What can hang from each mark
z_449: z_411
z_107: z_82 z_449 z_896
z_411: z_82 z_449 z_928
z_896: z_107 z_411
z_558: z_449
z_82: z_18 z_411
z_928: z_107 z_558

Each row was made from one small tree. The marks that hang from a mark follow it in brackets, in the order of their numbers. Every link used is in the known rows. Write each row's tree.
Known rows
z_449[z_411[z_928[z_107]]]: [ 0.942 -0.877 -0.045 -1.238  0.601  0.095 -0.133  1.984  1.545 -1.940
 -1.703 -0.381 -1.165  1.323 -0.124  0.779  1.310 -3.587  2.205  2.548]
z_82[z_18 z_411[z_449 z_928[z_107[z_896] z_558]]]: [ 3.720  3.040  1.157  0.309  0.265 -5.548  0.211 -0.526 -1.999  2.162
 -1.155  1.465 -1.320 -0.107 -1.993 -2.316 -0.455 -1.723 -0.277 -4.299]
z_558[z_449[z_411[z_82 z_928]]]: [ 0.527 -2.728  1.782 -0.596 -0.868 -1.415  0.039  1.170  0.056 -3.109
 -1.022 -0.216 -1.935  1.012  0.740  1.181  2.951 -3.057  0.746  2.784]
z_558[z_449[z_411]]: [ 2.638 -2.927  0.777  0.683  0.285 -1.198  0.968  1.245 -0.361 -1.793
  0.113 -1.040 -1.288  2.136  2.588  0.404  0.482 -2.551  0.187  1.240]
z_558[z_449[z_411[z_82[z_18] z_928[z_107]]]]: [ 0.715  1.095  2.014 -0.564  0.468 -3.106 -1.633  1.599 -1.283 -0.856
 -0.533 -1.793 -2.633 -0.321  0.191 -1.040  1.901 -2.181  0.400  1.892]
z_558[z_449]: [ 3.869 -2.621 -0.120  2.616  0.849 -0.341  2.551  0.722 -0.722 -1.955
  0.716 -0.277  1.063  1.149  2.117  1.098  0.313 -1.629  0.221  0.720]
z_928[z_107[z_449 z_896[z_411]]]: [ 5.412 -1.769 -0.338  0.126  1.625 -1.307  2.475 -0.162  0.021  1.482
 -0.376 -0.525  2.739  1.626 -0.374  0.398 -0.316 -0.718  2.772 -2.897]
z_107[z_82]: [ 3.643 -1.900 -1.959  2.378  1.942  2.513  2.389 -0.071  2.302 -3.173
 -0.248 -1.325  2.802  0.852 -0.445  1.949 -0.499 -1.901  1.345  0.947]
z_928[z_107[z_82[z_18]] z_558]: [ 3.549  1.472 -1.172  1.827  2.133 -0.132  0.152  1.365  0.230 -0.715
 -0.795 -3.056  1.793  0.043 -1.900 -1.307 -2.475 -0.813 -1.419 -0.117]
z_411[z_449]: [ 3.417 -1.182 -0.346  3.921  0.842 -0.773  3.288  0.289 -0.075 -2.502
  0.623  1.254  0.957  1.020  0.472  1.618  1.496 -2.473  0.655 -0.543]
z_82[z_411[z_449]]: [ 3.716 -1.086  0.578  2.948  1.107 -1.707  2.764 -1.010  0.917 -1.072
 -0.614  1.449 -0.595  0.018  1.863  0.050  1.085 -1.607  1.123 -1.894]
z_928[z_107[z_82] z_558[z_449]]: [ 3.633 -1.932  0.816  0.380  1.327 -0.974  0.704  2.477 -1.407 -0.141
 -0.877 -3.564  1.157  1.168 -0.691 -0.656 -1.711  0.274 -1.297  2.280]
z_107[z_449[z_411] z_896]: [ 4.682 -1.240 -0.381 -0.223  0.538 -1.797  2.307 -0.476 -0.417 -0.213
  0.393 -0.333  0.708  4.173  0.178  1.621 -1.105 -2.380  1.381 -1.531]
z_896[z_107 z_411[z_82 z_449]]: [ 1.005 -2.960 -0.102  2.576  1.293 -0.175  1.809  0.005  2.576 -1.317
 -0.724  1.283  2.052 -0.879 -1.272 -0.638  3.511 -2.124  2.477 -1.512]
z_896[z_411]: [ 3.282 -4.013 -1.887  2.215  0.749  1.769  2.265 -0.101  3.087 -2.667
 -0.967  1.015  2.232 -0.158  1.382  0.833  1.316 -2.814  1.610 -1.419]
z_449[z_411[z_82 z_928[z_107[z_896] z_558]]]: [ 1.368 -1.894  1.483 -1.989 -0.975 -0.552 -0.710  1.551  0.962 -1.624
 -3.082 -0.982 -1.680  3.075 -3.021  0.242  0.936 -2.850  1.561  0.486]
z_558[z_449[z_411[z_928]]]: [ 1.317 -2.370  0.559 -0.949 -0.571 -2.085  0.510  1.366 -0.716 -1.992
 -0.263  0.380 -1.419  1.417  1.499  1.148  1.424 -3.646  0.029  2.097]
z_896[z_411[z_82 z_928[z_558[z_449]]]]: [ 1.002 -4.809  0.965 -0.050 -2.103 -1.648  0.312  0.951 -0.074 -2.465
 -1.962  0.976  0.686 -0.858 -0.143  0.260  2.413 -2.057 -1.213  0.182]
z_928[z_558[z_449[z_411[z_82]]]]: [ 1.524 -3.885  2.186  0.474 -1.332 -1.419 -0.119  1.745 -0.514 -2.337
 -1.460 -1.979 -1.957  2.152  0.959 -0.326  0.796 -1.779 -1.515  1.391]

Write each row's tree
[ 4.691  3.210  0.343 -1.398  0.538 -5.142  0.074 -0.872 -2.036  2.917
 -0.782  0.192  0.729  0.362 -1.456 -1.779 -2.785 -0.639 -0.494 -3.373] -> z_82[z_18 z_411[z_928[z_107[z_449 z_896] z_558]]]
[ 2.208  3.065  0.008  1.282  0.898 -3.703  0.020  1.490 -1.989 -0.331
 -0.319 -0.639  0.806 -1.199 -3.454 -0.810 -0.020 -1.578 -2.151 -0.032] -> z_411[z_449 z_928[z_107[z_82[z_18]] z_558]]
[ 4.041  0.921  1.137 -0.962  1.352 -3.790 -1.333  1.397 -2.414  2.011
 -0.204 -4.165 -1.203  2.646 -1.763 -2.395 -2.759 -0.687 -1.382 -1.269] -> z_928[z_107[z_82[z_18] z_896] z_558[z_449[z_411]]]
[ 2.265 -2.572 -0.034  0.497 -1.341 -2.052  1.236  1.511 -1.911 -2.020
 -0.208  0.970  0.899  0.928  0.084  0.946  0.117 -2.535 -1.968  1.439] -> z_411[z_928[z_558[z_449]]]
[ 3.882  1.973  0.037  3.736  1.612 -3.337  1.939 -1.700 -0.200 -0.249
  0.284  1.288 -0.815 -1.444  1.710 -1.350  0.525 -1.797 -0.004 -3.494] -> z_82[z_18 z_411[z_449]]
[ 2.906  1.465  0.174  5.241  1.066 -1.577  2.168 -0.433 -0.439 -2.697
  0.955  0.603  0.172 -0.532 -0.259  0.560  2.376 -1.933 -0.016 -1.779] -> z_411[z_82[z_18] z_449]
[ 2.686  2.649  1.221  1.878 -0.209 -3.904  0.426  0.576 -2.218 -0.227
 -0.692  0.583 -0.386  0.701 -4.042 -0.488  1.562 -1.899 -0.339 -2.444] -> z_411[z_82[z_18] z_449 z_928[z_107[z_896] z_558]]
[ 0.203 -2.447  0.127 -0.092 -0.611  0.990  0.307  0.553  2.744 -4.425
 -1.933  0.410 -1.159  1.092 -0.425  1.966  2.676 -3.879  1.819  2.078] -> z_449[z_411[z_82 z_928]]
[ 0.296 -2.493 -1.027  0.236 -0.748 -2.587  0.888  1.082  0.782 -0.371
 -0.939  3.320  2.414 -0.974 -2.681 -0.951  1.990 -3.530 -0.410 -1.329] -> z_896[z_107 z_411[z_449 z_928[z_558]]]
[ 2.645  3.009  0.189  1.047  1.173 -2.208  0.741  0.260 -1.079 -0.848
  0.109 -0.658  1.600 -1.114 -1.317  0.580  0.745 -1.061  0.572  0.921] -> z_411[z_82[z_18] z_928[z_107[z_449]]]
[ 3.020  0.536 -1.107  0.950 -0.448 -4.138  0.760 -0.966 -1.162 -0.023
 -0.188  1.703  1.844 -0.912 -4.002 -0.370  0.311 -2.971 -1.578 -4.679] -> z_107[z_82[z_18] z_896[z_411[z_449 z_928[z_558]]]]
[ 0.654  2.305 -1.723 -2.460  0.726 -3.883 -1.507  0.805 -0.713  1.157
  0.474 -1.051  2.531  0.401 -3.713 -1.442 -2.681 -2.500 -2.619  0.778] -> z_896[z_107[z_82[z_18] z_449[z_411[z_928[z_558]]]]]
[ 3.752  0.186  0.687 -0.423  0.768 -1.196  1.967  0.017 -0.522 -0.576
 -0.539 -0.374  2.000  1.943 -2.447  2.240  0.765 -1.034  3.038  0.310] -> z_411[z_82 z_928[z_107[z_449 z_896]]]
[ 1.799 -3.253  1.777  0.821 -0.002 -0.616  0.564  0.923  0.305 -2.593
 -0.624 -1.750 -1.961  1.767  1.889  0.686  1.841 -1.933  0.846  1.832] -> z_558[z_449[z_411[z_82]]]
[ 2.963 -0.060 -0.029 -0.639 -0.300 -2.190  1.239  2.006 -1.646 -0.218
 -0.877 -0.107  2.259  0.955 -1.459  0.796 -1.047 -1.253 -1.137  1.863] -> z_411[z_928[z_107[z_449] z_558]]
[ 2.384 -0.093  0.049  0.539  0.962 -2.042  1.995 -1.291  1.195 -1.595
 -1.116  0.924  0.245 -1.376 -0.620  0.849  1.292 -2.052  1.118 -0.028] -> z_107[z_82[z_411[z_449 z_928]]]
[ 3.297  2.040 -1.040 -2.001 -0.296 -4.434 -0.270 -0.457 -2.142  0.428
  0.303 -0.725  1.308  2.044 -3.498  0.173 -2.739 -2.593 -2.382 -1.751] -> z_107[z_82[z_18] z_449[z_411[z_928[z_558]]] z_896]
